Each row comes from the steps of one path. Every step used is in the known rows, and no mark comes twice. Write the path behind each row, first mark first.
In the rows, zero is written as 128.
Known rows
H V P S J F: [168 129  95  48 148 153 149  93  49 200 221 190  87  62 136 117  94 117
  91 136 166 122 106 132 107 108 131 188 120 160 101  91 145 136 173  97
 160 109 163  82 145 152 149 173 149 196 156 125 143 117 155 142 143 150
 111 125 118 124 142  90  52 117  93 164 146  95 170 149 180 162 107  98
 181  95  83  91 115 101 157 120 136  54]
H V Q: [130 130  55  90  92 124 134 123  81 109 177 113  82 104 117 160 159 120
 115 128  86 172  81 126 111 158 113 162 131 114 137 157 134 128 162  95
 105  99 110 108 143 130  92 139 165 116 101 109 143 154 146 150 147 102
 119  90 109 144 160 151 124 159 113 118 125  85 186  98 139 141 133 110
 160 113 124 118 174  71  97 113 137 102]
J F H V Q: [100 110  39  96 110 149 165 104 103 122 193 132  54 119 133 180 145 107
 124 121 116 193  67 135  95 136 128 160 117 111 154 165 138 117 173  70
 116  93  95 102 172 128  88 160 155 158  96 109 149 144 127 162 137 108
 126  88 121 119 173 161  98 179 133 125 111  97 170 113 161 165 107 105
 168  90  88 119 199  83 130 128 159  76]
J F P S M: [122 150 162 133 191 127 150  89 121 173 198 228 134 123 110 143  98 127
  61  96 156 121  99 145  87  80 184 162 126 135 122  78 181 114 157 105
 148  88 151 165 149 167 121 164 119 175 125 112 104 102 119 129 159 120
  88  91 133 130 143 108  65  90  97 184 124 104  92 170 156 106 120  66
 151  68  93 110 106 140 191 175 167 110]
S H: [ 87 148 153 122 143 132 117 111 186 127 136 110 157 104 118 141 121 126
 111 141 151 138 131 133 101 143 134 142 125 122 140 129 156 156 163 121
  94 127 118 200 117 152 123 143 143 168 128 134 117 120  99 133 126 129
  94 156 136 109 141 119 107 141 133 165 119 132 156 124 139 137 116 110
 121 118 113 118 127 136 137 164 117 137]
M F J: [128 130 116 161 161 156 174  90 102  59 142 138 117 171 140 113 172 106
 127 152 174 133 132 147 131 103  91 112 118 132 114 163  97 174 163  82
 136 142 135 135 170 118 142 137 106 146 155 122 133 124 170 110  57 104
 142  88 131 110 169 114  75 126 128 123 111 101 124 105 147 130 132 117
 160  72  95  98 123 110 129 152 135 106]
P F H: [ 87 116 131 133 122 125 193  96 147 134 138 150 108 174 125 130 107 132
 118 134 139 142  84 132 114  97 143 128  95 119 165 116 101 106 150  91
 122 113 116 132 183 121 130 148 142 148 135 130 115 157  78 148 116 124
  96  77 125 126 149 140 103 211 163 111 100 142  75 142 194 131 109 147
 146  90  66 144 146 135 170 173 142  93]
S M F: [ 89 144 134 139 148 140 145  88 109  95 133 189 137 176 131 131 182 139
  99 129  99 147 149 166 118 107 120 155 151 123 122 148 111 175 169 104
 121 144 135 135 123 120 111 124 118 149 161  86 111  85 152 103 108 136
 123 120 128  91 155 130  43  56 156 131 138 105 104 112 115  86 146 120
 166  91 158  82  85 121 192 131 125 140]
J F P S: [153 141 114 127 172 130 151  99 110 165 204 204  87 111 134 131  70 103
  76  99 174 102  83 118 101 124 172 130 123 136  94  89 169 102 149 129
 151 108 160 143 156 156 122 174 125 131 114 135 114 127 137 156 174 135
 112  53 137 138 125 110  91 146 110 187 124 147 114 152 158 144  83 102
 153  76  78 125 136 162 164 175 168  86]
K V P S H: [127 170 150  78 113 153 105  87 149 141 184 129 140  81 136  93  97 151
 105 148 166  94 122 129  86 170 159 167 151  85 140  95 144 151 132 132
 111 106 131 169 123 191 124 143 157 167 149 141 113 151 106 127 174 119
  48 106 124 158 103 114  99 156 105 185 115  88 163 143 185 108 105 101
 134  98  83 115 121 167 153 167  99 120]
P F: [106 112 123 103 112 124 149  83  96 164 155 168 131 159 128 121  95 134
  95 114 120 106 108 115 121 123 145 144 114 148 132 110  85 117 148 109
 131 126 157 107 153 138 132 132 140 109 147 131 106 154 111 153 144 125
 118  84 109 140 116 117 108 156 147 127 122 124  93 125 169 116 133 128
 137 120  88 145  92 114 147 171 116 118]
K S H F: [106 151 130 147 132 134 174  95 152 140 148 136 124 114  72 115 111 108
 113 108 107 139  84  73 173 130 154 130 130 118 137 117 139 118 232 110
  70 139 134 181 136 199 108 167 134 168 176 105 146 118 147 113 147 148
 112 130 123  98 159 131  94 127 141 171 128  96 155 124 173 150 108 118
 159 107 122 116 166 180 127 157 118 140]
P F H V Q: [ 97 115  62  97  82 123 178 104  94 117 188 124  74 149 118 157 150 116
 110 136  98 183  63 130 101 135 131 163 105 101 169 154 116 118 165  66
  99  85  91 105 181 130 101 143 175 129 109 115 130 174 117 161 139 100
 114  61 101 144 179 166 115 211 133 109  95  95 146 110 175 146 117 108
 169  86  85 129 184  75 125 149 147  86]
N V P S M F: [132 183 129 130 162 123 123  83  92 128 183 205 138 144 138 103 200 150
  69 126 119 107 121 184 129 133 113 158 160  91 124 149 106 163 156 104
 121 134 124 117 138 144 120 120 138 138 167 105 115 118 138  87 121 139
  78  79 104 115 134 127  33  83 126 126 121  91  82 118 144  60 141  95
 159  78 148  67  66 157 179 144 126 124]
S J F H V P: [155 129  80  88 132 157 172 123  72 140 184 137  68 126 146 111 124 118
 120 162 166 153 101 147  96 104 116 175 104 140 149 113 143 150 133  97
 121 116 119  67 130 126 144 150 165 187 147 122 146 127 146 111  93 148
  98 134 124 121 158 132  60 156 104 126 127  72 191 141 189 142 103 121
 181  99  81  73 155 104 163 108 127 103]
K V P: [170 132  94  87  99 184 112 114  90 107 147  94  97 144 174  77 114 130
 148 149 159 117 123 147 104 147 148 151 165  93 131 101 104 157  75 134
 109 114 139  73  81 126 160 117 155 140 140 122 137 140 139 100 143 107
  97 136 111 177  95 116 104 114 107 121 145  56 194 125 158  82 128 127
 115 120  76  93 123 127 161  87  99 153]
M F H V: [ 87 121  70 129 123 102 201 138 111 101 137 147  79 185 133 134 183 125
 131 179 104 185 121 129 112 148 131 166 110 133 150 157 117 144 177  91
 102 126  81 121 168 126  93 152 159 156 151 102 140 115 189 149  67 154
 119 102 122  96 210 161  70 155 148 122  94  99 135 122 156 147 101 168
 167 116 125 104 175 111 130 151 133  76]
K F H V: [ 96 108  67 158 113 113 187 131 113 130 166 125  70 168 127 146 153 112
 136 159 117 198 111 107 116 109 188 171 119 152 157 131 109  93 176  75
  92  98 107 139 171 147 111 142 149 185 150 100 150 141 178 152 103 141
 111 108 120 105 192 146  67 174 128 112  90  90 168 127 187 152 113 158
 141 140  94 131 195 120 120 158 145  83]
M F: [116 140 107 137 137 140 146  95  96  86 131 169 115 165 149 117 170 124
 118 132 109 133 142 160 129 142 109 131 140 117 111 166  91 180 167 119
 120 166 136 114 136 112 111 130 122 116 152 102 124 110 160 131 100 146
 140 111 125  92 142 124  59  98 173 129 134 130 119 119 114 122 116 142
 164  99 152  94 103 125 157 125 123 121]
V H F: [113 138  67 164 124 120 187 101 117 134 123 169 103 126  84 110 137  73
  79  96 117 122  78  91 144 113 108 124 154 106 146 128 158 122 178 106
 114 108 103  95 142 131 112 141 137 132 170 142 145 139 119  79 123 116
 126 124 152 148 182 121 122 132 151 155 128 107 172 135 156 158 123 155
 181 107 103 125 136 156 142  70 154 176]
J F: [108  94  92 100 140 160 146 100 109 169 161 182  99 109 144 153  94 110
 114 114 156 127 118 130 104 119 137 137 129 152 104 125 138 124 147 127
 143 125 163 111 131 120 139 160 123 147 135 123 125 104 124 160 154 144
 145 137 149  90 121 112  81  92 141 146 147 124 139 138 129 157 109 120
 137 120 107 110 119 117 152 100 151 105]
H F P S: [166 152 131 161 172 106 170 121 120 152 196 187 101 125  97 104  81  84
  78 101 141 105  69  98 144 124 160 121 120 107 113  91 169  97 179 145
 129 116 140 144 162 171  98 159 125 116 128 137 117 134 156 122 162 127
 114  57 122 158 147 118 115 165 117 194 120 125  96 146 171 131  96 124
 170  73  89 134 154 184 141 179 154 117]
J F H: [ 95  96 106 132 131 158 183 114 155 139 150 161  81 142 156 162  97 118
 129 129 162 155  89 150 100 104 141 128 110 122 147 129 140 108 145  99
 131 116 112 124 167 106 129 168 122 191 121 126 138 117  78 151 115 144
 128 114 150  89 144 137  82 153 151 116 125 143 116 150 164 162  94 128
 153  91  73 121 169 133 164 127 167  96]
V P F: [139 135 106  82 107 151 142  81  81 153 169 152 122 154 145  93  91 131
  85 113 132  88  93 131 126 123 137 138 123 120 130 104  95 136 121 114
 131 124 159  64 130 131 160 109 168 107 140 142 101 169 104 124 147 127
  93  84 108 160  90 111  93 157 139 121 130 102 113 130 181 100 126 128
 148  98  80 108  77 113 169 147 114 139]
P S: [149 149 144 105 121 104 132 113 125 164 169 174 140  95 114 116 111 141
 110 119 131 101 112 106 131 152 165 142 134 115 127 100 123 103 129 133
 146 108 140 140 170 169 113 139 117 116 129 138 117 149 129 131 170 124
 101  65 108 162 131 120 134 159 115 168 120 137  84 150 157 121 108 118
 140 117 118 143 134 158 130 167 135  83]

Write each row's path
[188 167 176 120 165 110 141 114 100 146 186 145 123  92 115  96  92 101
  91 141 167 119 115 139 117  77 117 144  99 129 111  78 168 131 166 112
 147 110 121 145 147 159 136 160 126 171 141 141 128 134 141 133 139 124
 103 103 111 165 137  94 109 155  79 173 139 151 130 161 163 142 114  90
 179  81  83 140 133 140 169 187 125  85]
F P S J
[157 127 124 139 194 161 163 112 112 133 190 158  75 126 149 139  72  67
  86 119 205 141 101 161  88  57 107 135 105 159  90 102 186 145 158 101
 127 138 149 123 113 114 143 186 116 186 131 133 139 102 143 149 119 138
 146 138 139 119 130  97  54 100  99 164 141 141 164 139 136 156 109  93
 177  80  58 110 130 119 193 142 156 127]
S J F P
[ 75 152 147 152 144 129 185  87 154  98 140 190 123 174 130 130 160 137
 111 141 127 152 114 174 115  96 142 153 123  99 156 134 113 131 161  87
 131 119  95 155 186 131 106 148 119 179 152 101 122 120 105 107 102 130
  82  82 132 102 168 150  47 142 169 133 101 137  65 150 175 112 107 127
 168  62 116 111 143 152 193 174 141  95]
P S M F H
[ 80 101  78 103 113  93 204 130 107 150 148 142  85 175 121 131 137 135
 112 170 107 171  99 103 108 121 160 166  94 142 166 127  98 115 174  83
 108 107 108 123 186 140 115 154 166 148 142 121 125 140 154 168  94 139
  99  86 111 118 194 151  92 195 130 120  83  91 113 124 196 143 106 148
 145 135  90 138 159  99 124 176 128  68]
P F H V
[120 145 135 193 202 135 171 131 166 110 162 139  95 136 101 125  83  57
  83 106 158 136  80 107 128  90 136 122 112 110 117 120 199 140 193 119
  74 143 114 192 115 141 112 163 125 145 139 127 121 106 139 127 122 143
 126 132 143 128 154 129  88 137 123 174 119 114 150 130 151 156 117 119
 160  81  78 122 155 162 152 170 139 165]
S H F P
[114 130 122 126 113 152 182  87 129 124 154 142 104 172 144 103 100 130
 116 129 156 121  71 146 106  91 138 134 102 101 163 115 101 114 110  96
 121 118 111  96 163 120 139 134 153 148 130 149 122 168  68 126 114 130
  82  82 116 143 120 135  95 207 155 106 106 128  94 147 208 113 107 135
 154  86  53 122 135 133 190 157 130 117]
V P F H
[188 171 109 127 147 147  84 136 109 140 176 113 108 110 159  96 164 125
 108 140 163  98  98 186 133 138  95 131 139  89 129 149 126 141  95 130
 123 124  97  75  92 121 145 103 164 126 125 140 141 150 113  85 101 133
  92 116 109 131  79 113 108 140  97  81 115  93 145 103 146  95 140 117
 113 124 119  90 102 133 136  99 122 166]
N V P
[143 143 113 146 157 155 174  85 126 120 182 134 104 118 117 100 100  79
 117 141 183 120 102  96 128 121 141 126 131  98 139 118 110 140 173  97
  98 100 143 166 167 187 148 153 117 189 168 143 137 149 148  89 107 102
  91  98 124 160 176  98  98 169  99 170 100  35 159 131 211 139 134 104
 145  54  42  92 153 143 118 148 114 113]
K V P S H F J
[112 126  63 111  91 127 164 120 116 101 175 103  66 128 126 159 157 119
 136 138  99 191  71 137 101 133 125 156 119  99 157 167 131 121 155  83
 112  92  87 117 165 125  88 144 161 139 111 114 142 165 122 150 127  94
 116  83 110 145 187 169 118 198 130 113 109 100 179 112 153 150 115 111
 168  96 105 125 199  78 108 129 144  90]
F H V Q
[138 163 114 128 173 143 182  81  70  97 181 182 118 167 130 109 179 123
  99 153 157 126 132 151 115 100 118 156 132 133 134 138 105 169 167  77
 128 113 133 133 175 157 145 135 121 169 169 122 116 126 181  84  74 103
  87  68 117 125 195 104  51 119  92 145 101  33 131 117 179  93 145  87
 174  41  91  60 118 104 143 175 122  90]
H V P S M F J
[129 131  77  64 106 128 156  95  50 166 179 158 108 167 136  97 103 133
  83 131 115 107  92 105 118 131 140 164 120 142 143 104  87 134 142 109
 130 124 156  61 131 138 142 126 183 111 142 130 106 163 145 141 131 137
  92  95  99 148 124 123  95 166 129 128 114  68 129 121 195 104 131 138
 159 124  86 106  94  97 146 152 102 121]
H V P F
[114 141  68  86 133 141 138  93 105 138 232 149  67  77 125 173 115 103
  81 119 131 167  65 130  80 152 145 175 132 117 116 137 180 137 192  94
 100  86 110 156 154 159  75 169 168 147 102 106 125 148 133 182 174 117
  90  73 121 143 160 137  91 171 107 179 117  91 196 113 165 154  94  75
 167  75  78 111 179  94 137 165 163  84]
J F P S H V Q
[104 138  94  93 165 113 149 115 124 180 200 174  93  94 121 148 109 117
  87 153 143 153 110  95  78 153 165 186 109 149 129 106 182 147 199 107
 111  98 128 185 151 183 100 186 159 173 135 114 114 112 176 172 133 152
  95 101 126 111 185 122  72 142  89 201  92  86 167 125 172 157  89 111
 155 118  91 115 155 118 130 198 141  72]
J F P S H V
[147 148 102  98 128 140 120  94  75 171 186 155 128 139 152  97 120 129
  69 127 149  85  86 159 128 128 113 146 124 117 133 120  76 136 131 109
 120 128 140  68 123 119 151 117 177 105 139 138 105 172 100 123 116 133
  94  75  92 143  77 110 101 170 112  86 108  98  96 106 185  91 143 121
 127 118  92 114  64 124 154 135 111 143]
N V P F
[159 148 121 129 166 148 155  84  83 139 189 136 120 157 143 103 132 104
  90 140 198  96  91 147 127  92 108 116 110 127 132 135  78 130 132  83
 139 118 150 103 165 132 175 129 144 146 147 160 118 181 115 104  71 100
  96  66 106 145 122  86 109 186  86  92  82  69 117 105 203 112 148  91
 128  84  44 102 102 103 124 160 122 116]
N V P F J
[120 118 131 129 149 142 174  80  98 123 160 149 128 171 122 124 109 106
 100 136 170 117 106 115 116  81 128 118 101 152 131 119  85 122 152  81
 143 113 157 131 188 149 167 146 119 140 146 153 115 161 128 131  86 100
 120  75 123 146 151 104 116 174 116 126  94  88 105 112 186 129 133  99
 136  78  52 136 119  99 120 180 124  95]
P F J
[169 172 138  90 127 125 177  97  70 126 185 149  92 110 126  77 139 125
  97 170 149 135 112 151 118 104 104 176 106 114 138 110 131 152 175  93
 136 116 114 100 160 160 134 149 161 183 175 119 141 136 157 107 111 139
  81  88  92 141 162 114  56 169 104 153 140 116 143 148 190 133 100 114
 203  66  95  91 131 122 167 172 109  63]
M F H V P S J
[110 165 178 138 171 127 124 105 183 136 187 147 136  92 117 138  85 123
  83 124 166 112 102 126  96 136 148 146 120 107 119  98 196 133 171 123
 115 114 123 216 150 175 107 157 134 158 115 143 106 146 101 149 152 134
  73 103 137 135 134 110 101 169 103 209 112 135 132 144 158 132  85  96
 138  89  92 136 131 160 154 213 127 121]
F P S H
[189 165 132  89 115 139 117 105 101 154 188 162 124  95 131  86 102 145
 101 117 139  77  94 124 129 159 151 144 148 103 124  96 122 117 102 145
 157 105 135 100 145 164 125 114 141 114 125 144 115 165 122  90 179 119
  74  71 116 177 107 121 132 169 116 162 121 115 120 160 171  96 105 113
 152  93 110 110 120 162 148 145 133 107]
V P S
[116 140 135 163 174 125 175  97 138 130 174 150 131 109  86 124 113  81
 104 121 165 122 100  86 146 109 126 119 104 120 137 133 132 121 210  93
 111 114 141 189 191 184 135 160 109 173 162 148 134 142 142  98 104 117
 106  96 136 133 194 103 117 186 111 176  99  76 130 132 192 154 131  99
 160  51  68 119 155 147  99 180 130 100]
P S H F J
[140 169  74 220 190 119 178 139 133 126 170 156  84 143 116 116 129  47
  57 101 170 132  64 128 117  76 109 103 134  97 126 126 198 116 162 107
  91 122  80 119 121 120 107 159 132 121 149 142 134 139 128 100  88 130
 126  99 144 147 163 115  99 145 119 141 108 119 158 112 143 147 121 139
 160 102  74 129 147 168 158 116 175 198]
N V H F P
[187 188 136 159 184  87 152 111 105 166 195 160 111  76  98  98 118  73
  49 131 177 120  82 141 123  72  92 149 114 100 125  96 176 111 186  97
 126 105  97 131 154 153 121 177 142 176 170 147 146 153 123 101 116 122
 101  82 104 166 170  93  96 159  73 158 122 139 141 135 178 151 119 102
 188  84  73 137 134 156 157 146 155 119]
N V H F P S J
[125 195 134 186 199  91 153 114 129 169 192 209 127 119  89 127 144 105
  34 102 143 115  80 139 112  74 141 153 144  94 153  90 179 100 164  89
 122  78 100 160 150 165 112 153 136 163 159 125 108 130 107  82 137 112
  73  75 127 161 173 109  83 113  86 166  99  92  97 139 168  94 139  78
 159  81  89 116 107 167 184 152 169 152]
N V H F P S M
[129 139  88 187 163 134 207 104 115  94 143 145 109 143  97 115 143  68
 104 114 174 116  96  98 139  74 111 100 132 128 146 139 138 128 175  76
 127 104 116 125 171 149 147 149 108 155 168 156 138 161 134  71  76  88
 130 109 157 145 205 107 127 159 114 143 100  76 165 116 180 161 139 129
 165  72  65 105 161 133 122 101 153 156]
V H F J
[138 172 116 143 162 107 132 116 144 176 187 170 130  80  91 105 110  96
  77 109 129 101  83 105 150 157 135 144 139  84 139 131 143 124 207 128
  84 120 110 156 137 184 108 141 153 154 164 137 130 139 116 105 133 149
  86 104 118 118 143 124  96 164 123 160 114  84 110 128 177 138 132 119
 153  95 111 102 125 181 122 152 122 141]
N V P S H F
[ 97 130 120 149 148 118 150 116 162 141 142 151 133 106  84 127 102  82
 107 120 111 138 102  84 144 125 131 136 115 105 136 134 146 138 214 124
  82 136 125 165 128 161 122 149 129 158 165 121 128 111 124 113 132 147
 118 151 141  95 171 136 103 137 153 160 121 107 134 131 156 160 128 141
 160  96 121 117 140 157 130 138 119 142]
S H F
[124 119  60  92 101 142 170  97  87 124 200 127  59  98 132 170 146 106
 119 151 124 198  67 149  97 107 111 174 106 127 154 154 143 130 185  68
 115  89  94 108 166 123 104 171 167 181 124 109 159 143 114 157 130 106
 110 104 117 128 181 142  88 184 118 128 126 102 187 116 171 171 107  84
 182  79  84 115 193  65 133 120 147  72]
S J F H V Q
[158 164 134 148 162 120 157 107 107 117 188 195 105 140 134 106 114 113
  82 117 152 109 103 140 122 136 148 125 132 109 100 111 148 136 155 143
 135 126 129 149 158 155  95 158 122 109 128 123 104 130 160 139 149 130
 109  49 120 149 147 120  78 141 130 182 123 149 103 138 145 118  83 128
 172  73 104 119 132 170 159 193 147  98]
M F P S
[100 157 102 111 162  98 158 113 110 138 195 157 107 127 109 130 139 124
  86 168 117 148 110 102  90 173 148 172 118 123 125 128 165 169 208 112
  96 122 114 180 157 174  82 169 162 150 149 111 120 113 191 171 106 146
  87  87 128 117 198 129  56 146 113 201  90  84 150 122 163 133  90 126
 165 110 117 105 149 131 121 208 128  78]
M F P S H V
[151 153 132 154 182 151 175  96 131 118 187 148 123 102  86 102 110  81
  97 122 181 104  89  99 148 106 126 117 112 105 136 130 136 130 184 102
 113 109 140 163 174 180 146 139 112 176 158 153 126 155 126  77 103 107
  90 100 133 139 175 104 103 178 105 172 103  54 144 141 202 144 133  99
 167  37  61 100 152 153 115 166 128 121]
V P S H F J
[115 150  87  75 106 123 125 101 116 128 203 118  97  76 117 164 147 123
 107 131  93 158  79 126  96 182 131 183 133 101 145 143 150 134 189  91
 103  87 103 160 162 168  82 140 173 130 114 116 129 158 125 161 169  92
  77  82 111 147 162 147 124 188 109 166 108  84 180 114 161 138 110  90
 159  96 114 128 177  92 105 160 133  87]
P S H V Q
[147 119  65  95 119 165 167 130  89 140 186 136  62 133 150 117 130 124
 123 148 152 144  86 141  98 130 143 167 120 121 150 128 145 141 116 103
 127 113 110  71 130 123 135 143 164 166 121 123 139 134 140 117 111 143
  96 121 132 122 146 137  67 149 116 124 114  75 184 138 174 129  92 132
 157 103  95  72 166 113 155 109 138 109]
J F H V P
